What can hang from each mark:
nobus: gife
zulen: guvase kamo nade seza
gife: guvase kamo nobus
kamo: gife zulen
seza: gife zulen
guvase: gife rakasa zulen
rakasa: kamo

Every row comes from one small tree of marks. The marks that hang from a mark follow it in brackets, in alphabetical order. Every link used is in the known rows. Which tree was each row made from?
Known rows:
nobus{gife{guvase{rakasa{kamo} zulen}}}: [ 0.45  3.22  2.61  4.32 -1.04 -1.29  0.37  1.23 -1.34 -2.47 -0.13 -1.35
  0.90 -1.81 -3.42  1.99  0.10 -0.96  1.34 -0.61 -0.44  2.58 -0.79 -0.64
  0.20]
kamo{gife zulen}: [ 0.49  1.22  0.26 -0.33 -2.05  0.40  3.88 -1.50  0.43  0.30 -0.17  1.26
  2.40  0.50 -1.35  0.93  0.40 -0.47  0.27  1.08  0.82 -0.07  0.96 -1.02
 -0.80]
gife{kamo{zulen} nobus}: [ 0.33  2.12  1.20  2.33 -0.98  0.22  1.38 -2.59 -0.21  1.43  0.52  0.67
  1.33 -0.52 -0.79  1.46  1.65  0.46  0.80  0.02  0.89  0.83 -1.44 -0.53
  0.16]
kamo{zulen{guvase{rakasa} nade seza}}: [-0.15  2.46  0.31  2.75  3.79 -0.03  3.47 -0.93 -0.06  0.52 -1.03 -2.21
  1.95 -0.43 -2.45  2.64 -0.39 -0.73 -0.90 -0.57  2.55 -2.93  0.66 -1.40
  1.57]
zulen{kamo{gife} seza}: [-0.13  1.02  0.60  1.05 -0.43  0.34  2.22 -1.16  0.24  0.72 -0.86  0.02
  0.82  0.47 -2.82  0.46 -0.19  1.34 -0.72  0.36  2.26 -2.84  1.67 -1.49
  1.05]
kamo{zulen{seza{gife{guvase nobus}}}}: [ 0.63  2.36  1.97  1.40  0.66  0.97 -0.08 -0.35 -0.91 -0.68 -0.49  1.11
  1.94 -0.16 -2.03 -0.69 -0.93  0.59 -0.04  0.79  1.35 -0.27 -0.30 -1.87
  2.70]
guvase{rakasa zulen{kamo nade}}: [ 1.37  1.69  0.07  3.68  2.40 -0.67  2.42 -1.95 -0.81  0.19 -0.93 -3.43
 -0.04 -1.08 -2.44  2.16  1.69 -0.46  0.14 -0.26  1.31 -1.09 -0.36 -0.73
  0.98]
rakasa{kamo{gife{guvase nobus} zulen}}: [ 0.43  3.73  1.42  1.98 -2.62  0.23  2.34  1.17  0.19 -0.54  1.13  1.89
  2.95 -0.91 -3.37  1.28  1.54  0.63  1.65  0.72  1.15  2.10 -0.61 -0.61
 -0.16]
gife{kamo{zulen{guvase}} nobus}: [-0.13  2.28  0.66  2.91  0.12 -0.19  1.57 -2.62 -0.10  1.67  0.07 -0.07
  1.62 -0.72 -1.61  1.64  2.17  0.95 -0.03 -0.13  1.63 -0.95 -1.14 -0.70
  0.94]
gife{kamo{zulen}}: [ 0.56  1.36  0.77  1.19 -0.59  0.18  1.35 -2.01  0.08 -0.19  0.17  0.38
  1.08 -0.17 -0.52  1.39  1.17 -0.18  0.49 -0.14  0.54  0.49 -0.43 -0.29
 -0.51]
seza{gife}: [ 0.08 -0.90  0.31 -0.88  0.31  0.28 -1.58  0.10 -0.69 -0.38 -0.63  0.03
  0.02  0.10 -0.66 -1.70 -0.30 -0.63 -0.30  0.87 -0.10  0.32  0.24 -0.73
  0.76]
seza{zulen}: [-2.31 -0.72  0.00 -0.91 -0.28 -0.19 -2.40 -0.45 -0.85 -0.38  0.20  0.42
 -0.43 -0.80  0.01  0.26  0.67  0.25 -0.11 -0.42 -0.24  0.59 -0.11 -0.37
  1.91]
nobus{gife{guvase}}: [-1.35  1.92  2.49  1.55 -1.41 -0.60 -0.98 -0.23 -0.80 -2.21 -0.22 -0.24
  0.76  0.13 -1.08  0.56  0.16 -0.20 -0.26 -0.63 -0.21  0.95 -0.65 -0.22
  0.93]
gife{kamo}: [-0.11  0.48  0.48  1.39 -0.28 -0.06 -0.78 -1.42 -0.17 -0.21  0.47  0.21
 -0.04 -0.35 -0.43  0.76  0.89  0.33  0.46 -0.40  0.25  0.48 -0.94  0.14
  0.00]
guvase{gife{kamo nobus} rakasa}: [-0.76  2.71  0.91  5.10  0.30 -0.68  0.85 -3.49 -1.27  1.35  1.11  0.22
  0.77 -1.00 -1.50 -0.45  0.64 -0.66  1.97 -0.16  0.09  0.96 -1.92 -1.75
  1.65]
kamo{gife{guvase nobus} zulen{nade}}: [-0.02  3.63  1.30  1.99 -0.85  0.26  3.14 -1.60 -0.06 -0.17  0.63  0.82
  3.29 -0.09 -2.60  2.31  2.05  0.12  0.70  0.65  1.92  0.94 -1.14 -0.56
  0.86]
guvase{gife}: [-0.23  0.71  0.14  0.95  0.53 -0.31  0.71 -0.79 -0.39 -0.03  0.09  0.63
  0.01 -0.16 -0.46 -1.87 -0.55 -1.02  0.75 -0.24 -0.18  0.26  0.42 -0.88
  0.46]
kamo{gife{guvase{rakasa}}}: [-0.33  2.32  0.38  2.57 -1.40 -0.35  1.81 -1.34 -0.37 -1.92  0.67  0.30
  2.30 -0.04 -1.98  0.90  0.18 -0.23  1.21  0.94  0.15  0.34 -0.75 -1.37
  1.07]
nobus{gife{guvase{zulen{kamo nade}}}}: [ 0.16  2.87  2.67  3.60  0.65 -1.04  0.51 -1.40 -1.14 -1.99 -1.25 -2.69
  0.22 -0.70 -3.12  2.32  2.04  0.07 -0.66 -1.12  1.45 -0.11 -0.41 -0.09
  1.42]
gife{guvase nobus}: [-0.18  1.98  0.85  2.12 -0.36  0.03 -0.76 -0.28 -0.49 -0.54  0.82  0.53
  0.73 -0.49 -0.61  0.14  0.76  1.12  0.70 -0.04  0.22  0.81 -1.72 -0.17
  1.68]
guvase{gife{kamo}}: [-0.32  1.23  0.66  2.28  0.20 -0.38 -0.17 -2.20 -0.53 -0.31  0.54  0.80
  0.14 -0.42 -0.80 -1.07  0.32 -0.64  1.16 -0.54  0.03  0.67 -0.47 -0.67
  0.53]
kamo{gife{nobus}}: [-0.42  1.18  0.45  0.95 -1.99  0.09  1.82 -1.41 -0.06  1.97  0.45  1.29
  1.53  0.06 -1.59  0.47  0.68  0.75  0.51  1.04  0.84  0.34 -0.49 -0.77
  0.37]
zulen{guvase kamo nade seza}: [-0.67  1.27  0.21  2.16  4.05 -0.23  0.67 -0.24  0.14  0.67 -1.43 -2.74
 -0.16 -0.26 -2.93  1.41  0.86  1.25 -1.99 -1.23  3.27 -4.46  1.11 -0.43
  2.27]
rakasa{kamo{zulen}}: [ 0.81  1.27  0.55  0.07 -0.53  0.22  1.31  2.34  0.42 -0.23  0.22  0.37
  0.95 -0.77 -1.40  0.79  0.63 -0.61  0.73 -0.21  0.45  1.39  0.67  0.16
 -1.49]
nobus{gife{guvase kamo}}: [-1.45  2.39  2.96  2.96 -1.74 -0.75 -1.84 -1.64 -0.96 -2.47  0.18 -0.10
  0.85 -0.24 -1.53  1.41  1.05  0.14  0.10 -1.00 -0.01  1.56 -1.48 -0.12
  0.88]

Write each row's tree:
[ 0.94  0.34  1.12 -0.74  1.03  0.94  0.68 -0.09 -0.43 -0.09 -1.28  0.46
  1.21  0.28 -1.38 -0.79 -1.68 -0.56 -0.72  0.79  1.11 -1.05  1.44 -1.69
  1.05] : kamo{zulen{seza{gife}}}
[ 0.14  1.89  0.00  0.59 -1.19 -0.14  3.35  1.40  0.76  0.23 -0.18  0.62
  2.38 -0.65 -3.54  1.18  1.15  0.00  0.16  0.45  1.69 -0.57  1.47 -0.60
 -1.04] : rakasa{kamo{gife zulen{guvase}}}
[ 0.84  1.55  1.08  0.40  0.62  0.54  1.55  2.72  0.55 -0.01 -0.22  0.61
  0.87 -0.76 -2.02  0.99 -1.08 -0.01  0.31 -0.50  1.27  0.03  1.32 -0.43
 -0.74] : rakasa{kamo{zulen{seza}}}
[-0.66  3.50  3.75  3.11 -0.92 -0.05  0.50 -1.85 -0.72 -2.20 -0.46  0.36
  1.98 -0.07 -2.15  2.17 -0.36  0.10 -0.33 -1.13  1.22  0.12 -0.31 -1.10
  1.25] : nobus{gife{guvase kamo{zulen{seza}}}}
[-0.45  1.44  0.76  1.40  1.23  0.14  2.21 -1.03  0.25  0.68 -0.76 -0.98
  0.95  0.39 -3.37  1.68  0.62  0.86 -0.92 -0.15  3.02 -2.64  1.30 -0.83
  1.10] : zulen{kamo{gife} nade seza}
[ 0.15  2.79  1.56  2.77  2.59  0.13  2.26 -2.25 -0.20 -0.07 -0.04  0.35
  1.31 -0.40 -2.09  0.89 -0.20 -1.15  0.61 -1.17  2.12 -0.48  0.37 -1.07
  0.79] : guvase{gife{kamo{zulen{nade seza}}}}
[ 0.33  3.52  1.59  2.09 -1.33  0.72  3.34 -1.28 -0.06  0.02  0.28  2.02
  3.17  0.11 -2.63  1.38 -0.46  1.33  0.55  0.77  1.93 -0.68 -0.17 -1.76
  1.58] : kamo{gife{guvase nobus} zulen{seza}}
[-0.79  3.23  3.19  2.80 -2.02 -0.36  0.22 -2.23 -0.83 -2.43 -0.09  0.16
  1.96 -0.08 -1.62  1.96  1.27 -0.47  0.09 -0.77  0.45  1.47 -1.11 -0.52
  0.39] : nobus{gife{guvase kamo{zulen}}}
[-0.05  2.25  0.20  1.58  1.04 -0.47  2.29  1.44  0.25 -0.07 -0.16  0.20
  1.21 -1.17 -2.56 -0.96  0.46 -1.08  0.68 -0.64  1.01 -0.25  1.46 -0.81
 -0.20] : rakasa{kamo{zulen{guvase{gife}}}}
[ 0.21  1.34  0.29  0.81  1.79  0.27  2.53 -0.21  0.31  0.53 -1.15 -0.31
  1.33 -0.08 -1.44  1.01 -0.93  0.48 -1.18 -0.37  1.94 -3.18  1.43 -1.13
  1.05] : kamo{zulen{guvase seza}}
[ 1.89  1.73  0.70  3.14  1.53 -0.40  1.71  1.91 -0.48  0.02 -0.26 -0.81
  0.15 -1.85 -2.88  1.56 -1.60 -0.07  1.20 -0.26  0.63  0.04  0.49 -1.00
  0.21] : guvase{rakasa{kamo} zulen{seza}}
[ 1.01  2.13  0.65  3.17  2.00 -0.65  2.09 -1.80 -0.98  1.68  0.01 -0.42
  0.21 -1.22 -1.83  0.22  0.76 -0.71  1.20 -0.21  0.87  0.99 -0.73 -0.56
  1.25] : guvase{gife{nobus} zulen{nade}}
[ 0.55  1.57  0.82  0.02 -0.95  0.74  4.13 -1.04  0.46  0.58 -0.56  1.44
  2.40  0.54 -2.00  1.20 -1.21  0.10 -0.16  0.76  1.63 -1.40  1.68 -1.64
 -0.03] : kamo{gife zulen{seza}}
[ 1.50  1.99  0.61  4.08  3.66 -0.39  2.63 -1.54 -0.81  0.47 -1.28 -3.16
 -0.05 -1.02 -3.09  2.48  0.03  0.12 -0.20 -0.57  2.15 -2.56  0.42 -1.19
  1.74] : guvase{rakasa zulen{kamo nade seza}}
[ 0.66  2.54  1.13  2.17 -0.67  0.26  0.39 -1.71 -0.18 -2.40  0.62  0.69
  1.61 -0.43 -0.85  1.37  1.43  0.28  0.80 -0.32  0.43  0.88 -1.23 -0.30
  0.39] : gife{guvase kamo{zulen}}
[-0.54  0.70  0.29  2.68  3.11 -0.10 -0.20 -1.07 -0.92  0.25 -1.96 -2.67
  0.29 -0.26 -3.28 -0.95 -0.50  0.38 -1.51  0.32  2.11 -4.33  1.18 -2.53
  3.41] : zulen{guvase{rakasa} kamo seza{gife}}
[ 0.38  2.04  0.66  0.20 -0.55  0.17  3.13  1.59  0.72 -0.03  0.39  0.48
  2.29 -0.50 -3.30  2.22  1.50 -1.04  0.78  0.25  1.72  1.55  0.81  0.14
 -1.76] : rakasa{kamo{gife zulen{nade}}}
[-0.36  1.88  0.40  2.86  0.73 -0.75  0.77  1.36 -0.53 -0.31  0.74 -0.15
  0.27 -1.25 -2.08 -1.20 -0.39 -1.75  1.91 -0.42 -0.34  1.53  0.11 -1.02
 -0.05] : guvase{gife rakasa{kamo}}
[ 1.02  1.96  1.80  0.48  0.76  0.76 -0.99  3.12 -0.35 -2.58 -0.40  0.92
  1.44 -0.80 -2.97 -0.63 -1.12 -0.14  0.37  0.22  0.98  0.71  0.91 -1.09
  1.03] : rakasa{kamo{zulen{seza{gife{guvase}}}}}
[-3.11  0.98 -0.13  1.97  2.64 -1.17 -2.10  1.78 -0.89 -0.49  0.35 -2.08
  0.18 -2.36 -2.97  2.24  1.98 -0.58  0.21 -1.38  1.10  0.35 -0.34 -0.24
  2.26] : seza{zulen{guvase{rakasa{kamo}} nade}}
[ 1.53  2.50  0.93  3.72  0.06 -0.35  0.72 -1.62 -0.87 -0.36 -0.33 -1.04
  0.07 -1.23 -2.12  0.72  1.84  1.90  0.46  0.02  0.92 -0.59 -1.26 -0.61
  2.07] : gife{guvase{zulen{kamo}} nobus}
[ 1.35  2.00  0.06  4.31  1.33 -0.90  3.06 -2.86 -1.21  0.18 -0.86 -1.85
 -0.17 -1.04 -2.34 -0.73  0.35 -0.93  1.04 -0.01  0.29 -1.10  0.45 -2.11
  1.45] : guvase{gife rakasa zulen{kamo}}
[-0.55  1.07  0.18  1.01  0.11 -0.17  1.96 -1.43  0.27  0.41 -0.43 -1.25
  0.91  0.30 -2.80  1.36  2.17  0.29 -0.57  0.21  2.17 -1.24  0.59 -0.21
  0.28] : zulen{kamo{gife} nade}
[-1.06  2.35  0.63  3.95  2.54 -0.43  1.43 -1.72 -0.48  2.32 -0.94 -0.84
  0.04 -0.56 -3.00 -1.52  0.13  1.45 -0.71 -0.79  2.67 -4.09  0.90 -1.90
  3.42] : zulen{guvase{gife{nobus}} kamo seza}
[-0.44  2.59 -0.22  2.26  1.02 -0.40  5.00 -2.12  0.11  0.49 -0.55 -1.43
  3.19 -0.07 -3.11  2.75  1.37 -1.18 -0.27  0.62  2.17 -1.60  0.43 -1.45
  0.38] : kamo{gife zulen{guvase{rakasa} nade}}
[-0.29  2.51 -0.14  3.07  1.60 -0.62  3.94 -2.18 -0.51  0.19 -0.58 -0.84
  1.86 -0.42 -1.66 -0.59 -0.12 -1.77  0.41 -0.05  0.68 -1.70  0.75 -2.25
  1.22] : kamo{zulen{guvase{gife rakasa}}}
[ 1.59  2.71  0.75  2.12 -0.16 -0.43  1.46  1.87  0.02 -2.14  0.44  0.14
  1.49 -1.63 -4.12  2.40  1.42  0.05  1.55  0.01  1.12  2.12 -0.30  0.39
 -0.42] : rakasa{kamo{gife{guvase{zulen{nade}}}}}
[-0.98  2.41  2.96  2.13 -0.33 -0.47  1.19 -2.38 -0.56 -0.31 -0.39 -1.05
  1.56  0.00 -1.81  3.16  1.78 -1.42 -0.45 -1.06  1.31  1.40 -0.65  0.04
 -0.50] : nobus{gife{kamo{zulen{nade}}}}
[ 0.09  0.87  1.20  1.41 -0.04  0.11 -3.38 -1.03 -1.01 -2.76  0.23  0.45
  0.55 -0.48 -1.44 -0.94  0.81  0.19  0.49  0.36 -0.08  1.25 -1.46 -0.64
  1.70] : seza{gife{guvase kamo}}
[-0.73  2.06  2.81  1.83 -1.93 -0.37  1.10 -2.44 -0.49 -0.24 -0.44 -0.05
  1.41  0.03 -1.20  1.97  1.03 -0.91 -0.25 -0.59  0.51  1.07 -0.28 -0.55
 -0.58] : nobus{gife{kamo{zulen}}}
[ 1.62  1.79  0.13  2.56 -1.26 -0.65  3.09  0.70 -0.34  0.01  0.18 -0.16
  1.37 -1.55 -3.56  1.70  0.12 -0.64  1.84  0.92  0.21  1.44  0.25 -1.05
 -0.94] : guvase{rakasa{kamo{gife}} zulen}
[ 0.09  3.25  2.43  4.40  0.88 -1.19  1.16 -1.51 -1.58 -2.18 -0.62 -2.38
  1.24 -0.95 -2.62  2.99  0.52 -1.43  0.36 -0.65  0.30  1.38 -1.23 -0.69
  1.29] : nobus{gife{guvase{rakasa zulen{nade}}}}
[ 0.24  0.65  0.57  0.89  0.74  0.06 -0.20 -1.99 -0.51 -0.38 -0.96 -0.37
  1.30 -0.37 -1.96 -0.18  1.22 -0.37 -0.65  0.48  1.15 -0.93  0.03 -1.16
  1.04] : seza{gife{kamo{zulen{guvase}}}}
[ 0.64  1.99  1.26  0.71  2.25  0.43  1.61  2.88  0.54 -0.04 -0.10 -0.26
  1.03 -0.91 -2.61  2.13 -0.25 -0.53  0.12 -1.04  2.09  0.22  1.02  0.24
 -0.59] : rakasa{kamo{zulen{nade seza}}}
[ 0.03  1.77 -0.37  2.15  1.24 -0.33  3.19 -1.46 -0.18  0.29 -0.66 -1.52
  1.78 -0.30 -1.19  1.23  0.49 -0.85 -0.29  0.24  0.89 -1.80  0.25 -1.46
  0.78] : kamo{zulen{guvase{rakasa}}}
[-0.06  2.12  0.43  1.73  2.33 -0.05  3.21 -1.02  0.02  0.54 -1.08  0.34
  1.35 -0.22 -1.85 -0.91 -1.44 -0.46 -0.45 -0.58  1.81 -3.02  1.93 -1.99
  1.57] : kamo{zulen{guvase{gife} seza}}
[-0.44  2.39  0.78  1.92 -2.11  0.02  0.91 -1.17 -0.25 -0.29  0.89  1.49
  2.10 -0.11 -1.90  0.54  0.94  1.20  0.86  0.81  0.69  0.69 -1.22 -0.73
  1.33] : kamo{gife{guvase nobus}}
[ 1.82  0.04  1.00  0.54  3.27  0.26 -0.13  0.03 -1.03 -0.11 -1.54 -1.02
  0.04 -0.71 -2.44  0.51 -1.25 -0.40 -0.54  0.35  1.32 -0.63  0.69 -0.95
  1.52] : guvase{zulen{nade seza{gife}}}
[ 0.22  3.27  1.11  1.70 -2.52  0.43  3.13 -1.71 -0.11 -0.27  0.59  1.76
  3.20  0.04 -2.05  1.10  1.07  0.75  0.93  1.12  1.07  0.74 -0.84 -1.17
  0.80] : kamo{gife{guvase nobus} zulen}
[-0.58  1.99  1.05  3.40 -0.14 -0.42 -0.07 -2.74 -0.81  1.33  1.01  1.15
  0.26 -0.74 -1.13 -0.83  0.91  0.08  1.52 -0.35  0.42  1.05 -1.47 -0.82
  1.14] : guvase{gife{kamo nobus}}
[-0.51  2.61  0.31  1.69  0.25 -0.14  4.22 -1.89  0.23  2.21 -0.24 -0.22
  2.99 -0.11 -2.97  2.43  2.18  0.22 -0.51  0.55  2.77 -1.27 -0.08 -0.79
  0.73] : kamo{gife{nobus} zulen{guvase nade}}
[ 0.16  3.01  3.04  4.05  0.17 -1.13 -0.56 -2.09 -1.27 -2.41 -0.34 -1.37
  0.75 -1.09 -2.65  3.30  1.68 -0.31  0.28 -1.24  0.67  1.88 -1.74  0.33
  0.82] : nobus{gife{guvase{zulen{nade}} kamo}}
[ 0.23  2.90  0.89  0.81 -0.52  0.23  3.10 -1.01  0.30 -1.89  0.26  0.44
  3.01  0.19 -2.29  2.15  1.44 -0.47  0.43  0.46  1.49  0.61 -0.11 -0.49
  0.16] : kamo{gife{guvase} zulen{nade}}
[-1.22  2.43 -0.07  4.44  1.61 -0.99  1.87 -2.10 -1.07  1.75  0.07 -0.78
  1.05 -0.86 -1.87 -1.04  0.14 -0.54  0.75  0.04  0.71 -1.29 -0.72 -1.92
  2.49] : zulen{guvase{gife{nobus} rakasa}}
[ 1.36  3.39  1.10  5.97  0.00 -0.64  0.59 -3.14 -1.47 -0.75  0.81 -0.59
  1.07 -1.80 -1.96  2.14  1.37  0.82  1.99  0.09  0.05  1.33 -3.11 -1.10
  1.87] : gife{guvase{rakasa zulen} kamo nobus}
[-3.08  0.25 -0.34  0.68  1.33 -0.89 -1.54 -1.25 -1.03 -0.15 -0.29  0.26
 -0.20 -1.19 -1.15 -1.49  0.56 -0.29 -0.12 -0.85  0.27 -1.11  0.67 -1.34
  3.18] : seza{zulen{guvase{gife}}}
